What can hang from each mark
N: G M S V Z
S: W
G: N Z
B: N
U: N
V: M U
Z: G S

Known rows, with every way that one mark hangs from another
U{N}: -40 -60 -47 -251 -422 -329 19 -50 185 150 -4 105 -179 -224 -348 180 -119
 111 93 -128 25 60 -218 57 0
V{U{N}}: 94 -32 10 -269 -158 -277 205 -213 238 -219 80 441 -335 -368 -386 85 -221
 159 -116 -62 -80 43 -97 149 -41
B{N{S}}: -204 -220 225 28 -353 -248 133 125 -151 10 -310 -336 -133 -204 13 -74
 -139 73 3 -3 -130 166 -105 304 -8
B{N{S V Z{G}}}: 25 -311 -21 213 61 98 -27 -51 -10 45 -272 -667 -419 -247 120 -91 -67 9
 -254 181 58 25 86 60 -278
G{N{M V} Z{S}}: 227 176 -186 -45 152 73 -374 27 -25 213 -72 598 287 164 -101 -14 -3 -89
 282 -82 284 -152 89 -158 210
B{N{M V Z}}: 0 -237 41 62 -56 -144 8 175 -148 -117 -231 123 -249 -227 29 -33 201 253
 46 2 150 -102 244 26 73
S{W}: -133 -24 -156 -333 -387 -178 109 130 27 255 -71 248 155 -418 170 177 85
 -105 21 -172 110 27 -205 126 170
N{G S{W}}: -192 77 100 13 -175 183 105 72 -85 129 -116 -471 240 -84 454 -27 126
 -167 61 33 -166 205 -222 112 177
Z{G}: -109 -76 -138 -130 -244 -163 170 109 64 260 52 106 25 -45 -117 309 101
 -325 -120 -163 -25 18 -245 96 -129
U{N{M V Z{G}}}: 127 -127 -192 17 4 32 -298 -76 206 24 1 116 -359 -182 -193 151 164 -3
 -179 29 71 -131 270 -203 -160
Z{G{N} S{W}}: 169 31 -193 -206 -205 165 -440 237 26 431 91 79 425 -130 -91 75 -154
 -484 -167 19 108 180 -96 173 42
N{G M}: -200 96 170 26 -161 -32 174 314 -197 -16 26 146 246 302 111 158 379 -136
 209 -113 -213 52 -87 56 216
G{Z{S}}: 101 192 -303 -69 -162 -121 -11 -133 21 76 156 577 -72 127 -175 26 -173
 -186 -7 -20 268 -17 -193 -61 164
B{N{S{W} V{M}}}: -194 -93 -190 -189 -228 144 51 40 -217 83 -290 -603 28 -371 297 -203
 -124 -50 -63 19 201 27 -65 82 47
U{N{G M S V}}: -114 72 160 205 -32 207 -148 -80 43 76 -245 -434 -127 32 54 -41 58 164
 182 92 -228 98 -55 -122 31
V{M U{N{G}}}: 94 163 -53 -233 50 47 317 -91 12 -457 395 -122 3 260 -193 -15 -97 -45
 -27 28 -124 103 -100 -8 50
V{M U{N}}: 28 77 -128 -349 -90 -178 233 -136 84 -358 279 272 -104 -12 -338 -7 -172
 61 -95 -109 -21 -35 -15 29 -49
U{N{M S V Z}}: -66 -65 133 159 52 -30 -368 -179 123 -45 -238 -77 -295 -151 60 -132 102
 392 77 79 -56 -127 377 -221 -49
V{M U{N{Z{S}}}}: 229 171 -131 -96 143 10 -190 -231 85 -501 508 396 -196 240 -332 -297
 -357 124 -279 192 127 -54 347 -168 -6
B{N}: -79 -227 42 -163 -440 -366 247 199 -123 50 -158 -25 -129 -246 -195 98
 -61 16 7 -117 54 96 -230 306 49
N{V{U}}: -52 -23 -76 -131 177 -155 446 -271 206 59 -77 447 -202 -403 -82 145 -129
 243 -8 -146 141 -167 -269 0 -103
G{N}: -19 -77 151 -236 -142 -307 32 239 -7 309 -76 76 457 3 -57 211 115 67 361
 -296 39 -2 -152 149 38
Z{G S}: -58 99 -182 17 -231 8 -155 24 62 327 172 249 -13 110 -279 117 -223 -393
 -254 17 63 76 -248 65 -110
V{M U}: -115 117 -45 -266 47 -157 414 -1 -74 -279 272 397 163 127 -37 46 29 -41
 -52 -200 -16 -134 -45 42 -21

Rows
126 22 -38 -57 -109 34 -319 224 25 408 122 78 388 199 -276 120 -177 -347
 -22 -53 19 118 -141 121 -92 | Z{G{N} S}
112 -182 121 77 -99 -94 262 262 -174 -229 58 -457 -111 120 69 -44 123 66
 32 141 10 165 -26 143 125 | B{N{G Z}}
-37 56 142 -88 454 115 124 -122 -22 -13 -62 -209 434 60 173 -138 -93 235
 198 -129 -26 -172 52 -34 -145 | G{N{S V{M U}}}
-33 -93 191 81 -109 -206 -212 -173 147 -85 -75 -256 -251 -83 18 -129 -51
 289 17 78 -110 -5 217 -85 -70 | U{N{S Z}}
-204 -58 382 205 -244 43 73 373 -381 -214 -274 -429 63 206 161 -128 191
 -91 72 100 -394 308 19 280 181 | B{N{G M S}}
29 -19 -41 135 241 48 249 -80 77 137 65 -322 -37 99 267 92 173 228 209 5
 204 -128 -152 -247 12 | N{G V Z}
272 67 -23 11 100 -107 -195 -318 258 -344 308 526 -401 -119 -372 -205
 -412 223 -288 220 61 22 217 -69 -20 | V{U{N{Z{S}}}}
172 55 55 -128 -23 -43 324 -174 184 -314 175 49 -224 -87 -282 81 -146 84
 -52 66 -171 214 -243 120 33 | V{U{N{G}}}
-272 155 -1 105 166 275 226 -75 -135 152 8 -759 272 404 388 -71 43 29
 229 -36 0 -58 -229 -208 -17 | N{G S V{M}}
-53 -123 219 4 -41 -17 -139 199 -10 295 -156 -400 397 69 73 104 81 -225
 85 -137 -230 110 -49 186 -182 | Z{G{N{S}}}
65 17 73 54 187 34 -201 25 -82 91 -354 120 282 30 250 -16 246 19 385
 -167 23 -142 165 -92 78 | G{N{M S V} Z}
-157 83 34 53 -1 101 164 110 -78 201 -93 34 136 105 156 181 294 36 258
 -113 -16 -65 -186 -104 124 | N{G M V}
-358 19 164 129 -9 -13 -70 -20 -52 250 -360 97 41 -119 225 28 170 153
 174 -124 -108 -157 42 -50 -17 | N{M S V}
103 118 -96 38 580 232 438 -150 -23 -393 366 -146 55 283 263 -88 119 189
 34 40 146 -199 55 -290 -13 | N{G V{M U} Z}
-156 -93 64 304 229 175 -215 -12 -5 70 -175 -94 -108 25 293 0 306 -43
 -135 31 -110 -196 335 -155 -186 | N{M S V Z{G}}
112 -11 -15 -37 167 -7 -8 -154 56 243 -285 -204 225 -97 193 17 21 144
 390 -141 177 -120 -107 -97 12 | G{N{S V} Z}
-147 116 288 285 363 255 241 -118 -53 -206 -172 3 0 27 259 -98 147 147
 42 54 -317 1 -6 -6 35 | N{G M S V{U}}
126 42 -332 -46 -113 176 -328 50 69 135 245 206 -30 -135 86 -37 -78 -410
 -437 168 205 37 121 -25 26 | N{Z{G S{W}}}
54 127 -419 61 244 266 -223 -110 26 168 359 -79 48 375 12 -57 -164 -200
 -228 95 383 -244 112 -337 -194 | N{V{M} Z{G S}}
-45 -24 360 73 360 63 -53 -8 -5 -36 -326 245 288 -174 145 -65 122 271
 186 -142 -235 -126 184 79 -64 | G{N{M S V{U}}}
229 20 -253 182 455 200 -42 -337 252 -45 250 400 -360 -129 -144 -59 -296
 -36 -462 196 190 -139 49 -135 -262 | N{V{U} Z{G S}}
67 52 -76 54 72 188 -493 198 17 457 -40 241 348 119 -222 109 -53 -251 34
 -50 90 -36 49 -24 -54 | Z{G{N{M V}} S}
232 120 -22 134 -46 95 -299 -129 114 -74 323 -147 -183 303 -205 -147
 -230 86 -38 274 50 169 22 -152 102 | U{N{G Z{S}}}
90 34 -162 119 4 34 -243 7 72 123 292 213 -77 196 -115 11 -97 -258 -314
 115 122 -31 97 -60 -122 | N{Z{G S}}
-58 -111 416 367 -15 70 -39 356 -372 -445 -147 -453 -27 284 317 -250 317
 44 3 213 -343 174 342 140 161 | B{N{G M S Z}}
22 -42 340 129 142 -96 -185 -147 62 -597 -16 360 -314 -120 -19 -233 105
 262 -180 127 -356 -17 550 21 -20 | V{U{N{M S Z}}}
218 -60 -134 -58 -209 -81 429 136 -191 -277 12 -213 -159 105 -49 55 42
 -243 89 44 89 194 -285 174 239 | B{N{G{Z}}}
